Each row was made from one path, in order. Every step used is in the known rows, and no mark comes twice. Write each row's path.
In the rows, zero is written as 128.
Known rows
ralat -> dubik -> poko: [126 124 125 133  79 117 109  98  96 124 134 145 113 139 134 117 113 133
 108 142 153  88 131 139 126  94 131 116 170 129 143 141 122 157 120 126
 171]
vadu -> dubik: [ 94 115 106 142 110 135 116 112  61 128 144  83 149 148 135 112 120 129
 128 135 147 136 119 123 153 103 139 105 122 116 162 128 129 153 123 118
 152]
ralat -> mupen: [101 124 113 126 115 131 137  97 108 135 146 110 152 163 100 111 134 145
 146 139 128 138 120 141 134 128 129 125 115 119 133 119 124 130 119 118
 135]
tadeza -> dubik -> zenes -> ralat -> mupen: [117 125 141 125 104 166 134 108 127 126 134 145 145 130 122 104 127 161
 159 116 116  60 137 140 133 125 132 150 122 126 130 111 109 154 163 109
 156]
tovez -> ralat -> zenes -> poko: [119 109 123  99 100 134 130 139  85 141 168 101 126 169 139  81  88 135
 105 148 155  55 110 152 153 102 141 124  60 144 102 122 129 177 126 115
  91]
poko -> ralat -> zenes -> dubik -> vadu: [121 156 137 108 111 126 129 126  85 140 138 158  87 149 165  81 127 148
 104 116 170  30 113 158 137 111 126 147  99 118 126 114 127 180 164 130
 123]
dubik -> ralat -> zenes -> poko -> tadeza -> vadu: [148 120 148 113 113 131  99 120 114 125 154  89  75 160 205  99 117 168
 103  62 115  66 133 139 145  79 116 143  90 119  88 113 118 119 121 128
  63]
tadeza -> dubik -> ralat: [128 127 125 125 118 141 120 125 101 120 151  93 135 150 158 115 170 140
 131 106 159  79 132 132 147  98 141 139  98 112 128 117 121 133 142 113
 143]
mupen -> tovez -> ralat: [110 135 100 119 116 121 125 107  70 136 174  64 182 182  86 106  82 120
  90 175 158 148 114 148 123 145 136  71  76 130 122 132 133 151 107 102
 166]
tovez -> ralat: [101 126 103 120 113 122 121 119  94 134 170  94 160 170  95  90 100 128
 107 165 159 103 109 150 139 124 133 126  84 123 134 112 134 158 109 104
 138]
ralat -> mupen -> tovez: [112 133 108 125 117 131 142  82  82 136 147  79 175 172  88 124 115 135
 127 150 125 184 123 146 119 151 132  73 102 126 123 137 124 116 121 117
 164]
poko -> ralat -> zenes -> dubik -> mupen: [107 149 136 124 126 137 141 124 119 137 144 152  57 143 139  86 187 164
  97 148 142  77 114 178 128 117 142 139  98 129 103 103 122 142 185 118
 129]
vadu -> dubik -> mupen -> tovez -> ralat -> tadeza: [ 88 131 102 138 124 114 144 125  82 145 165  36 148 181 108 117 193 132
  87 135 154 114 139 197 109 143 143 119  90 143 133 141 126 180 128 105
 162]
poko -> tadeza -> dubik -> zenes -> ralat -> mupen: [117 125 142 126 111 163 113 103 157 121 137 132 145 137 114 109 121 184
 147  90 114  95 148 168 115 122 121 151 117 108 116 111 105 126 147 111
 153]
poko -> ralat -> zenes: [116 150 106 123 115 130 121 130  82 133 146 106 116 143 133  99 120 146
  99 140 150 130 119 144 165 112 121 147 112 124 134 114 138 121 146 106
 115]
mupen -> tovez: [125 130 102 128 114 127 122  82  56 128 152  83 171 170  99 130  89 121
 118 163 153 200 116 126 122 133 130  67 106 121 132 133 129 131 111 106
 184]
mupen -> tovez -> ralat -> tadeza -> vadu -> dubik: [107 134 108 119 112 112 119 131  49 139 164  37 137 175 152 115 115 113
  81 106 133 114 131 148 132 147 124 128 105 136 144 153 132 147  98 110
 132]
tadeza -> vadu -> dubik -> ralat: [110 139 127 147 117 124 106 125  71 122 150  74 112 146 193 107 143 137
 110  87 113  67 130 111 160  95 131 129 136 118 157 112 127 132 129 123
 107]
zenes -> dubik -> mupen -> tovez -> ralat: [102 141 131 122 126 128 145  97 112 140 171 114 126 185 100  94 139 138
  86 183 151  85 110 187  85 147 156  62  65 140 100 124 116 172 142 112
 177]
vadu -> dubik -> poko -> tadeza: [114 119 120 144  99 128  88 101 101 122 133  95 130 141 141 111 119 146
  79 102 152 142 136 151 145  81 132  95 150 118 166 128 113 133 111 132
 154]
tadeza -> vadu -> dubik -> poko -> ralat -> zenes: [118 160 138 134  95 130  91 142  64 128 123 110  78 119 202  98 118 147
  37  83 124  84 128 119 186  89 130 158 172 142 171 120 124 103 148 127
  97]
zenes -> ralat -> mupen: [114 113 119 125 109 145 151 106 136 131 148 120 117 156  95  85 123 152
 166 140 112 115 115 136 141 132 120 113 123 129 129 130 123 157 131 124
 161]
dubik -> mupen -> tovez -> ralat: [ 99 146 111 139 125 120 135  96  98 139 172  71 165 188  71 111 131 139
  78 171 155 142 117 171 101 146 147  85  86 143 110 116 121 154 128  95
 177]
tovez -> ralat -> tadeza: [109 116  96 110 114 110 131 127  97 138 174  84 139 175 107 101 154 119
 122 150 161  94 122 169 132 129 116 158  81 128 131 127 136 183  98 105
 127]
mupen -> tovez -> ralat -> dubik -> poko -> tadeza: [124 139 114 123  88 111 102 102 116 133 158  84 143 167 105 105  69 144
  47 135 160 105 144 192  89 122 129  80 121 128 114 156 123 140 101 121
 176]
ralat -> tadeza -> vadu -> dubik -> zenes -> poko: [134 101 147 131 102 126  93 111  52 131 139 119  89 142 201 130 110 143
 138  80 102  29 139 135 131 106 119 169 127 126 139 131 110 165 126 115
  97]
tadeza -> dubik -> mupen -> tovez -> ralat -> zenes: [ 89 154 121 116 115 147 138 120  89 137 157  70 172 172 124 121 169 142
  57 137 172 128 133 170 122 125 168 120  77 150  93 113 125 137 151  95
 149]
ralat -> zenes -> poko: [130 100 125 110  99 141 125 114  75 133 145 114 114 158 157 107  98 141
 131 136 146 103 111 128 154  92 137 110  89 136 105 130 125 163 132 121
 109]
vadu -> dubik -> ralat -> tadeza: [119 117  99 136 120 118 130 135  80 130 151  59 110 152 171 108 217 125
 141 102 142  69 150 153 156 100 123 143 101 119 153 130 130 181 130 126
 115]
tovez -> mupen: [119 142  82 130 110 128 119  93  75 136 155 102 139 155 105 102 131 124
 130 181 153 111 107 129 130 117 154  94 111 117 128 104 140 178 111 104
 161]
tadeza -> dubik: [107 113 125 121 107 146 113 112  91 122 143 119 149 152 138 132 129 133
 134 124 164 141 118 118 140 110 143 128 112 108 128 125 123 128 126 105
 164]
poko -> ralat -> tadeza -> dubik: [131 120 112 115 118 127 121 146 101 130 147 114  93 150 139 125 170 143
 128  96 160 124 130 157 142 129 115 194 110 104 128 151 127 116 138  97
 149]
vadu -> dubik -> zenes -> ralat -> tovez -> mupen: [117 144  94 161 106 153 133 114  76 135 133  86 152 131 126  94 127 151
 155 170 128  42 135 162 105 115 145 143 124 141 138  92 126 167 143 114
 158]
poko -> tadeza: [112 115 106 130 119 125 102  89 113 123 152  97 147 166 104 119 101 150
 123 132 150 185 122 150 121 105 119 112 114  97 129 117 126 124  97 109
 155]
poko -> tadeza -> vadu -> dubik: [ 95 120 127 142 117 129  82 104  93 122 145  79 121 153 164 121  96 153
 100  78 123 157 126 126 136 103 123 132 144  99 150 123 126  96  96 118
 130]

Which path is each row?
[ 96 123 126 142 111 131 100 108  60 125 142  96 133 148 170 120 101 133
 109 105 120 129 114 103 154 105 134 129 150 117 160 122 129 125 109 116
 136] : tadeza -> vadu -> dubik
[136 143  99 128 125 132 152 114 109 139 151 105 106 159 151  84 197 139
 154 172 147   4 121 182  92 115 153 127  67 128  96  92 129 147 135 137
 126] : zenes -> dubik -> ralat -> tovez -> mupen
[105 148 124 133 118 138  99 131  91 124 144  46 106 144 209 103 154 159
  81  57 121  96 150 138 162  76 129 149 119 116 137 100 132 110 123 131
  68] : poko -> tadeza -> vadu -> dubik -> ralat -> zenes
[115 130 134 133 125 133 139  76 101 132 149 128 116 171 118 118 162 141
 113 169 142 140 113 161  86 137 150  51  98 129 103 127 113 153 147 118
 197] : zenes -> dubik -> mupen -> tovez
[114 122 119 144  92 129 106 107  70 125 130 111 134 134 144 109 131 125
  89 127 152 112 126 123 161  88 143  89 155 135 178 128 118 157 126 129
 154] : vadu -> dubik -> poko
[147 123 134 129 103 128 106  96  95 121 145 139  96 140 154 112 123 140
 146 117 102  79 133 119 131 126  91 168 154 130 144 109 118 173 124 105
 139] : dubik -> zenes -> ralat -> tadeza -> vadu
[109 102 158 155 120 130  92 104 122 128 146 106  75 166 168 123 117 185
 106  63 109 107 121 153 104  94 136 133 134 114 108 130 101 119 122 116
 128] : zenes -> poko -> tadeza -> vadu -> dubik -> mupen
[135 120 120 134 103 120  90  80 122 120 140 121 129 150 116 113 117 146
  85 125 160 161 129 145 134  89 117 100 141 118 145 115 112 126 103 122
 161] : dubik -> poko -> tadeza
[132 131 145 134  85 112  79  87 125 120 136 139  85 144 165 126  88 158
  77  86 131 108 139 137 109  92 114 145 188 109 129 135 117 103  94 125
 149] : ralat -> dubik -> poko -> tadeza -> vadu
[137 104 133 128  99 117 119 138 102 136 151 144  56 153 136  96  64 167
 142 124 135  47 113 169 111 118 122 139 122 107  96 174 125 138 147 112
 145] : zenes -> poko -> ralat -> dubik
[155 145 110 147 118 128 116 118  80 146 146 125 118 147 114  97  90 171
 139 165 127  23 121 188  83 128 138 177  97 129  88 106 115 121 151 100
 122] : dubik -> zenes -> poko -> ralat -> tovez -> mupen
[104 114 117 133 109 117 111 118  64 128 144  85 106 152 179 130 152 125
 124  88 124 116 129 120 148 113 118 168 146 116 157 139 131 140  98 117
 119] : ralat -> tadeza -> vadu -> dubik
[115 134  77 140 116 127 141  96  86 138 147  83 163 165  97 117 142 137
 140 180 158 117 116 155  98 119 145 146 108 127 112  97 134 124 102 112
 153] : ralat -> tovez -> mupen
[ 99 132 117 150 109 142  98  98  52 127 136  99 167 129 141 117 102 134
 125 143 135  96 138 135 145 102 139 114 126 121 167  99 121 168 142 107
 143] : vadu -> dubik -> zenes
[ 94 144 130 161 127 127  97  82  92 126 145  59 132 172 143 140 125 164
  73  88 121 195 135 147  99 123 138  93 145 114 126 125 114  91 117 107
 169] : poko -> tadeza -> vadu -> dubik -> mupen -> tovez
[141 109 125 111  92 127 112 114 100 123 130 136 115 144 155 141 192 122
 107  99 168 111 139 136 150  98 127 162 139 128 145 138 112 149 116 119
 159] : ralat -> tadeza -> dubik -> poko
[ 88 130 135 162 126 126  94  97 116 124 144  86 106 159 152 127 148 174
  89  77 118 151 129 150 114 101 135 143 156 108 137 105 116 105 117 109
 141] : poko -> tadeza -> vadu -> dubik -> mupen
[126 115 156 142 102 138  82 104  49 127 137 127 111 135 193 119  58 147
 122 100 101  40 123 113 136 100 134 132 137 125 142 120 107 151 138 112
 107] : tadeza -> vadu -> dubik -> zenes -> poko
[117 129 134 123 103 132 114 104  81 127 137 130 160 164 145 130 125 142
 126  92 185  89 119 119 128  99 138 148 125 105 134 118 119 170 125 110
 173] : tadeza -> dubik -> vadu
[115 127 133 124 111 130  97  99 112 125 141 118 160 167 132 136 110 161
 117  68 188 118 132 144 112  98 128 154 120  87 122 119 115 148 111 111
 175] : poko -> tadeza -> dubik -> vadu
[133 142 125 133 109 148 137  80  98 131 141 107 166 149  89 102  88 149
 145 156  99 112 134 146 118 154 117  79 119 138 128 123 112 161 151 113
 175] : dubik -> zenes -> ralat -> mupen -> tovez
[108 138 115 147 123 125 134  75  85 130 152  87 154 176  85 134 146 143
 106 162 144 194 120 142 100 132 139  71 121 132 112 118 117 138 131 100
 194] : dubik -> mupen -> tovez
[133 117 126 131 113 142 150 110 123 125 145 100 108 170 119 137 206 145
 138 114 148 157 137 156 105 138 126 118 115 134  97 154 112 166 144 101
 216] : zenes -> ralat -> tadeza -> dubik -> mupen -> tovez
[142 110 156 132 109 128  65  80  99 123 148 137 106 152 160 125  38 174
 120  94 106  89 124 137 107 105 112 139 121 109 107 109 102 122 111 107
 111] : dubik -> zenes -> poko -> tadeza -> vadu
[131 145  92 135 127 141 123 122 134 129 148  56 147 162 139 116 195 166
 131 104 164  76 147 188  91 101 149 178  82 104  87  94 126  88 117 115
 135] : poko -> tadeza -> dubik -> ralat -> tovez -> mupen
[144 122 141 105 121 117 130 121 108 126 155 133  53 159 202 101 198 128
 137 100 119  28 128 141 130 117 110 155  98 120 123 125 121 159 126 136
  99] : zenes -> dubik -> ralat -> tadeza -> vadu
[125 142 122 119 129 142 126 110 135 128 149  53 158 170 128 125 164 165
 112  72 135 138 155 174 116 131 135 101  78 106  99 136 114  86 133 120
 145] : poko -> tadeza -> dubik -> ralat -> mupen -> tovez
[108 146 108 140 125 135 148 117  81 137 146  35 159 161 137 106 168 140
 121 108 115  94 148 159 140 133 141  73  97 131 143 140 123 132 146 133
 131] : vadu -> dubik -> ralat -> mupen -> tovez
[116 125 141 146  94 123  91 105  66 122 129 120 118 135 181 116 112 130
  73  98 127  97 122  96 161  91 135 118 183 135 175 123 116 132 115 127
 140] : tadeza -> vadu -> dubik -> poko
[138 128 118 100  95 122 118 123  90 133 155  93 150 166 129 128 157 114
  61 117 175 104 140 163 130 129 133 120 100 143 130 155 115 156 114 112
 171] : mupen -> tovez -> ralat -> tadeza -> dubik -> poko
[104 119 139 131 122 134 137  86 123 131 147 160  94 161 128 103 173 147
 131 162 145  93 106 158 103 117 146 100 105 123 116 105 113 173 146 122
 169] : zenes -> dubik -> mupen
[110 140 119 145 108 155 138  98  79 134 136  82 164 139 117 100  96 147
 142 138  99  93 143 149 129 145 130  70 118 142 149 133 116 161 158 121
 169] : vadu -> dubik -> zenes -> ralat -> mupen -> tovez
[121  94 156 134 119 144 104 105 150 126 148 131 100 171 133 128 149 186
 126  83 150 120 123 170  96  95 148 127  98 105  76 134  97 124 135 104
 162] : zenes -> poko -> tadeza -> dubik -> mupen
[ 99 121 134 142 123 141 108  94 146 122 144 114 131 164 116 137 174 175
 112  96 163 165 133 169 105 102 144 147 116 102 103 110 110 110 131  98
 172] : poko -> tadeza -> dubik -> mupen
[132 121 137 146 113 135  95 131  62 135 141 127  98 130 154  96  67 164
 122 117 116  27 125 163 141 113 130 125 111 118 139 133 112 151 169 106
 121] : vadu -> dubik -> zenes -> poko -> ralat
[103 138 122 149 108 120 135  77  94 133 149  98 137 171 100 137 134 146
 116 154 148 145 135 164  81 133 144  86 140 127  98 141 122 145 135 106
 199] : ralat -> dubik -> mupen -> tovez
[115 107 153 120 113 155 116 116 139 128 140 119  93 161 160 128 164 182
 108  78 154 115 134 171 116  79 151 145  90 121  69 120 104 119 146 109
 127] : ralat -> zenes -> poko -> tadeza -> dubik -> mupen
